Each row was made from one walk, in order. Every step used is in the known rows, and no mark comes twice. Write each row's walk.
Known rows:
K/B/A/F: [-0.35  0.05 -0.08  0.17  0.13  0.03  0.21 -0.22 -0.07 -0.16  0.08 -0.02
 -0.33  0.37 -0.54 -0.21 -0.12 -0.02  0.12  0.07 -0.16 -0.05 -0.06  0.32]
D/K/B/A: [-0.29 -0.02 -0.16 -0.10  0.01  0.20  0.20 -0.07 -0.32 -0.08  0.22  0.01
 -0.10  0.31 -0.56 -0.46  0.00 -0.12 -0.19 -0.02 -0.08  0.01 -0.28  0.38]
S/K/B/A/F: [-0.39  0.01  0.07  0.39  0.09 -0.08  0.24 -0.34  0.01 -0.22  0.15 -0.14
 -0.28  0.34 -0.49 -0.23 -0.17 -0.18  0.01 -0.19 -0.14 -0.02 -0.25  0.26]
B/D/K: [ 0.08  0.05 -0.14 -0.03  0.05  0.18  0.07  0.11 -0.32 -0.10  0.13  0.05
  0.03  0.10 -0.18 -0.28  0.08 -0.10 -0.19  0.09  0.08  0.18 -0.47  0.13]
D/K: [ 0.03 -0.05 -0.05 -0.09  0.03  0.16  0.04  0.07 -0.04  0.04  0.10  0.06
  0.03  0.05 -0.21 -0.20  0.04 -0.04 -0.06  0.00  0.08  0.14 -0.21  0.06]
F/H: [ 0.27  0.12 -0.09  0.03  0.08  0.13 -0.15 -0.15  0.10  0.13  0.02  0.13
 -0.10  0.10 -0.03  0.07 -0.18 -0.01 -0.17 -0.02  0.06  0.04 -0.05  0.05]
A/B/K: [ 0.06  0.09  0.21 -0.12 -0.11  0.07 -0.09  0.01 -0.14 -0.03  0.19  0.01
 -0.34  0.04 -0.04 -0.15  0.11 -0.08 -0.14 -0.05  0.10 -0.03 -0.10  0.02]
D/K/B: [-0.11 -0.10 -0.10 -0.10  0.02  0.23  0.19  0.16 -0.33  0.11  0.11  0.09
 -0.06  0.11 -0.40 -0.37  0.05 -0.15  0.01 -0.03 -0.08  0.03 -0.13  0.28]
S/K: [-0.05 -0.03  0.13  0.24 -0.03 -0.09  0.02 -0.12  0.06 -0.05  0.05 -0.12
  0.04 -0.04  0.05 -0.02 -0.04 -0.19 -0.11 -0.26  0.02  0.05 -0.20 -0.06]
F/H/A/B/K/S: [ 0.45  0.03  0.11 -0.02 -0.13  0.31  0.04 -0.30  0.00  0.26  0.03  0.15
 -0.14  0.10 -0.30  0.25  0.11 -0.16 -0.43 -0.01  0.25  0.23  0.02 -0.05]
S/K/D/B/A: [-0.15 -0.12 -0.04  0.41  0.01  0.08  0.26 -0.14 -0.44 -0.24  0.32 -0.27
 -0.02  0.25 -0.20 -0.44 -0.13 -0.38 -0.22 -0.16 -0.03 -0.01 -0.41  0.30]
K/D/B/A/F: [-0.12 -0.06 -0.13  0.33  0.18  0.12  0.30 -0.10 -0.29 -0.23  0.24 -0.11
 -0.25  0.38 -0.46 -0.37 -0.17 -0.12  0.10  0.18 -0.07  0.01 -0.20  0.39]
S/K/D: [-0.02 -0.28  0.05  0.33  0.00 -0.02  0.16 -0.01 -0.23 -0.14  0.16 -0.22
  0.08  0.19 -0.03 -0.12 -0.03 -0.35  0.05 -0.30  0.05 -0.05 -0.25  0.15]
F/A/B/D/K/S: [ 0.39  0.03  0.01 -0.08 -0.40  0.37  0.04  0.17 -0.27 -0.14  0.24  0.07
  0.09  0.14 -0.24 -0.15  0.10 -0.46 -0.24  0.13  0.17  0.27 -0.24  0.16]
S/K/D/B/A/H: [ 0.02 -0.09 -0.04  0.46  0.21  0.18  0.23 -0.24 -0.17 -0.19  0.47 -0.24
 -0.08  0.53 -0.23 -0.43 -0.08 -0.32 -0.24 -0.18 -0.03  0.03 -0.46  0.26]
H/A/B/D/K: [ 0.22 -0.09  0.22 -0.04 -0.11  0.16  0.05 -0.07 -0.31  0.10  0.11  0.09
 -0.19  0.23 -0.16 -0.09  0.23 -0.12 -0.38 -0.05  0.09  0.07 -0.21  0.11]
B/K: [-0.01  0.11 -0.06 -0.06  0.07  0.07 -0.04  0.03 -0.14 -0.10  0.03 -0.01
 -0.13 -0.01 -0.20 -0.08  0.12  0.01 -0.08  0.06  0.09  0.09 -0.24 -0.02]
H/A/B/D: [ 0.18 -0.05  0.27  0.05 -0.13  0.01  0.02 -0.13 -0.27  0.05 -0.02  0.06
 -0.22  0.19  0.06  0.11  0.17 -0.09 -0.30 -0.06  0.02 -0.08  0.00  0.03]
D/B/A/F/H/Z: [ 0.12  0.23 -0.10  0.21  0.42  0.06 -0.13 -0.47  0.22 -0.09  0.23  0.30
 -0.51  0.25 -0.40 -0.29 -0.12  0.13 -0.32  0.04  0.00  0.14 -0.14  0.40]
F/H/A/B: [ 0.43 -0.04  0.25  0.02 -0.07  0.10 -0.16 -0.33  0.12  0.34 -0.01  0.18
 -0.30  0.24  0.00  0.26 -0.03 -0.04 -0.34 -0.18  0.06 -0.07  0.22  0.04]
D/B/A: [-0.12  0.16 -0.10  0.08  0.01  0.08  0.11 -0.13 -0.22 -0.10  0.16 -0.04
 -0.09  0.06 -0.17 -0.31 -0.09 -0.04 -0.28  0.13 -0.09  0.04 -0.14  0.16]
S/K/D/B: [ 0.05 -0.20  0.03  0.40  0.03  0.10  0.25  0.10 -0.47 -0.05  0.21 -0.19
  0.03  0.07 -0.05 -0.34 -0.07 -0.41 -0.03 -0.19 -0.03  0.00 -0.25  0.21]
H/F/A/B/D/K: [ 0.36  0.07  0.28 -0.17 -0.20  0.12 -0.02  0.05 -0.22 -0.12  0.08 -0.07
 -0.27  0.23 -0.23 -0.11  0.03 -0.25 -0.15  0.06  0.04  0.19 -0.05  0.16]
F/A/B: [ 0.29  0.02  0.22 -0.08 -0.32  0.04 -0.25  0.08  0.05 -0.06  0.09  0.03
 -0.22  0.18  0.05  0.02  0.00 -0.24 -0.04 -0.09 -0.02 -0.09  0.19  0.10]
A/H: [ 0.16  0.02 -0.01  0.05  0.20  0.13 -0.04 -0.10  0.28  0.05  0.15  0.02
 -0.07  0.28 -0.02  0.01  0.05  0.08 -0.02 -0.01  0.00  0.03 -0.05 -0.01]

Which walk is each row?
[ 0.12  0.04  0.13 -0.09 -0.13  0.20 -0.02  0.09 -0.32 -0.04  0.28  0.06
 -0.19  0.16 -0.04 -0.35  0.10 -0.18 -0.23 -0.02  0.07  0.06 -0.32  0.18]	A/B/D/K
[ 0.05 -0.09 -0.12 -0.08 -0.11  0.28  0.27  0.07 -0.02  0.07  0.11  0.03
  0.33 -0.08 -0.31 -0.12  0.09 -0.17 -0.06  0.12  0.17  0.32 -0.16  0.00]	D/K/S
[ 0.42  0.07  0.19 -0.04  0.00  0.18 -0.19 -0.30 -0.02  0.24  0.03  0.17
 -0.42  0.23 -0.19  0.15  0.07 -0.03 -0.43 -0.12  0.16  0.03 -0.02  0.01]	F/H/A/B/K
[ 0.09 -0.16 -0.11  0.16  0.05  0.18  0.25  0.21 -0.51  0.00  0.18 -0.06
 -0.01  0.10 -0.09 -0.33 -0.03 -0.23  0.08  0.07 -0.04 -0.03 -0.07  0.27]	K/D/B
[ 0.10  0.12 -0.16  0.04 -0.03  0.31  0.31  0.12 -0.36  0.03  0.09  0.02
  0.11 -0.26 -0.32 -0.21  0.09 -0.18 -0.17  0.29  0.12  0.33 -0.20 -0.02]	D/B/K/S
[ 0.44 -0.16  0.11  0.06  0.02  0.26 -0.05 -0.19 -0.33  0.15  0.13  0.06
 -0.39  0.43 -0.28  0.04  0.07 -0.20 -0.28 -0.16  0.19 -0.06 -0.09  0.23]	F/H/A/B/K/D
[ 0.38  0.00  0.02 -0.02  0.23  0.03 -0.36 -0.11  0.46 -0.16  0.15  0.22
 -0.21  0.37 -0.14  0.00  0.26  0.03 -0.11 -0.16  0.03  0.03  0.06  0.21]	F/A/H/Z
[ 0.24 -0.14  0.13 -0.02 -0.24  0.30  0.30 -0.08 -0.28  0.13  0.11  0.08
  0.11  0.11 -0.26  0.00  0.27 -0.25 -0.37  0.07  0.18  0.26 -0.17  0.04]	H/A/B/D/K/S
[ 0.27  0.01  0.42 -0.16 -0.25 -0.07 -0.06 -0.05  0.10  0.00 -0.06 -0.10
 -0.30  0.12 -0.05  0.15 -0.05 -0.15  0.03 -0.05 -0.04  0.01  0.42  0.04]	H/F/A/B
[ 0.06  0.21 -0.14  0.19  0.20  0.07 -0.10 -0.47  0.32 -0.10  0.11  0.07
 -0.33  0.40 -0.38  0.01 -0.32  0.10 -0.13  0.09  0.04  0.10 -0.19  0.15]	B/A/F/H
[-0.09  0.04 -0.12  0.08  0.03  0.11  0.19  0.14 -0.58 -0.08  0.03  0.04
 -0.11  0.12 -0.15 -0.24  0.03 -0.18 -0.04  0.07 -0.15 -0.07 -0.20  0.29]	K/B/D
[ 0.15  0.05 -0.24  0.35  0.27  0.26  0.14 -0.25 -0.19 -0.09  0.28  0.02
 -0.34  0.49 -0.49 -0.29 -0.35 -0.14 -0.06  0.15 -0.01  0.06 -0.26  0.43]	K/D/B/A/F/H
[ 0.31 -0.12  0.28 -0.13 -0.16  0.09  0.05  0.08 -0.34 -0.20  0.08 -0.22
 -0.40  0.33 -0.34 -0.05  0.06 -0.32  0.10 -0.03  0.10  0.03  0.12  0.22]	H/F/A/B/K/D
[ 0.40  0.04 -0.06  0.04  0.05  0.16 -0.22  0.01  0.33 -0.10  0.10  0.03
 -0.10  0.40 -0.12  0.12  0.02 -0.07 -0.01  0.00 -0.02  0.04 -0.01  0.03]	F/A/H
[ 0.02  0.06 -0.14 -0.04 -0.05  0.20  0.21  0.01 -0.11 -0.07  0.04 -0.04
  0.16 -0.15 -0.31  0.00  0.14 -0.13 -0.09  0.18  0.19  0.28 -0.19 -0.08]	B/K/S
[ 0.32  0.08  0.08 -0.12 -0.39  0.25 -0.05  0.10 -0.08 -0.11  0.13 -0.01
 -0.07  0.05 -0.26  0.04  0.13 -0.35 -0.13  0.09  0.17  0.20  0.00  0.02]	F/A/B/K/S
[-0.15  0.05 -0.12  0.04  0.22  0.17  0.12 -0.23  0.00 -0.08  0.25 -0.01
 -0.20  0.54 -0.37 -0.26 -0.01 -0.02 -0.13 -0.03 -0.14 -0.09 -0.13  0.28]	K/B/A/H
[ 0.07 -0.13  0.10  0.22  0.14 -0.06  0.12 -0.22  0.24  0.08 -0.20  0.06
 -0.19  0.20 -0.32  0.29  0.06  0.15  0.11  0.04  0.00  0.06  0.13 -0.03]	H/A/F
[ 0.09  0.09  0.18  0.01 -0.14  0.05 -0.04  0.01 -0.29 -0.08  0.17  0.02
 -0.23  0.11  0.19 -0.13  0.05 -0.17 -0.16 -0.01  0.00 -0.07 -0.12  0.11]	A/B/D
[ 0.07  0.17 -0.07  0.02  0.09  0.16  0.08  0.14 -0.38 -0.01  0.09  0.03
 -0.19 -0.13 -0.21 -0.31  0.06 -0.06 -0.18  0.17  0.01  0.14 -0.24  0.05]	D/B/K
[-0.04  0.10 -0.22  0.09  0.24  0.30  0.08 -0.29  0.00  0.00  0.21  0.15
 -0.40  0.51 -0.78 -0.34 -0.25 -0.05 -0.12  0.05 -0.02  0.12 -0.32  0.43]	D/K/B/A/F/H
[-0.32  0.03 -0.11  0.00  0.00  0.06  0.16 -0.15 -0.28 -0.10  0.10 -0.04
 -0.13  0.26 -0.34 -0.27 -0.05 -0.09 -0.13 -0.01 -0.15 -0.11 -0.08  0.32]	K/B/A
[ 0.49  0.01  0.11  0.00 -0.02  0.29 -0.10 -0.22 -0.21  0.21  0.13  0.23
 -0.28  0.34 -0.18 -0.03  0.05 -0.13 -0.54 -0.06  0.12  0.11 -0.26  0.16]	F/H/A/B/D/K
[-0.32  0.00 -0.12  0.06  0.15  0.17  0.25 -0.14 -0.10 -0.13  0.20  0.03
 -0.30  0.43 -0.76 -0.42 -0.09 -0.04  0.04  0.06 -0.10  0.08 -0.28  0.39]	D/K/B/A/F
[-0.17 -0.10 -0.01  0.58  0.15  0.04  0.33 -0.21 -0.23 -0.28  0.30 -0.23
 -0.20  0.36 -0.40 -0.39 -0.21 -0.31  0.01 -0.08 -0.05  0.05 -0.40  0.31]	S/K/D/B/A/F
[ 0.14 -0.03  0.07 -0.01  0.38  0.00 -0.18 -0.22  0.40 -0.05  0.20  0.21
 -0.20  0.26 -0.02 -0.09  0.30  0.16 -0.12 -0.17  0.05  0.00  0.02  0.16]	A/H/Z
[ 0.25  0.13 -0.08  0.19  0.23  0.10 -0.11 -0.22  0.32  0.08  0.00  0.15
 -0.29  0.21 -0.22  0.12 -0.26  0.07  0.06  0.07  0.03  0.10 -0.04  0.07]	A/F/H
[ 0.24  0.02  0.14 -0.11 -0.06 -0.08  0.00 -0.02  0.12 -0.08 -0.20 -0.13
 -0.07  0.06 -0.20  0.21 -0.07 -0.06  0.07  0.06 -0.03  0.13  0.28 -0.01]	H/F/A
[ 0.30  0.12  0.18 -0.15 -0.26  0.11 -0.27  0.11 -0.10 -0.15  0.14  0.01
 -0.36  0.18 -0.15 -0.06  0.10 -0.23 -0.12 -0.03  0.09  0.00 -0.04  0.07]	F/A/B/K
[ 0.16  0.01  0.18 -0.02  0.27  0.01  0.15 -0.22  0.34  0.09 -0.01 -0.11
 -0.14  0.23 -0.11  0.15  0.01  0.14  0.05  0.02 -0.01  0.11  0.16 -0.07]	A/H/F
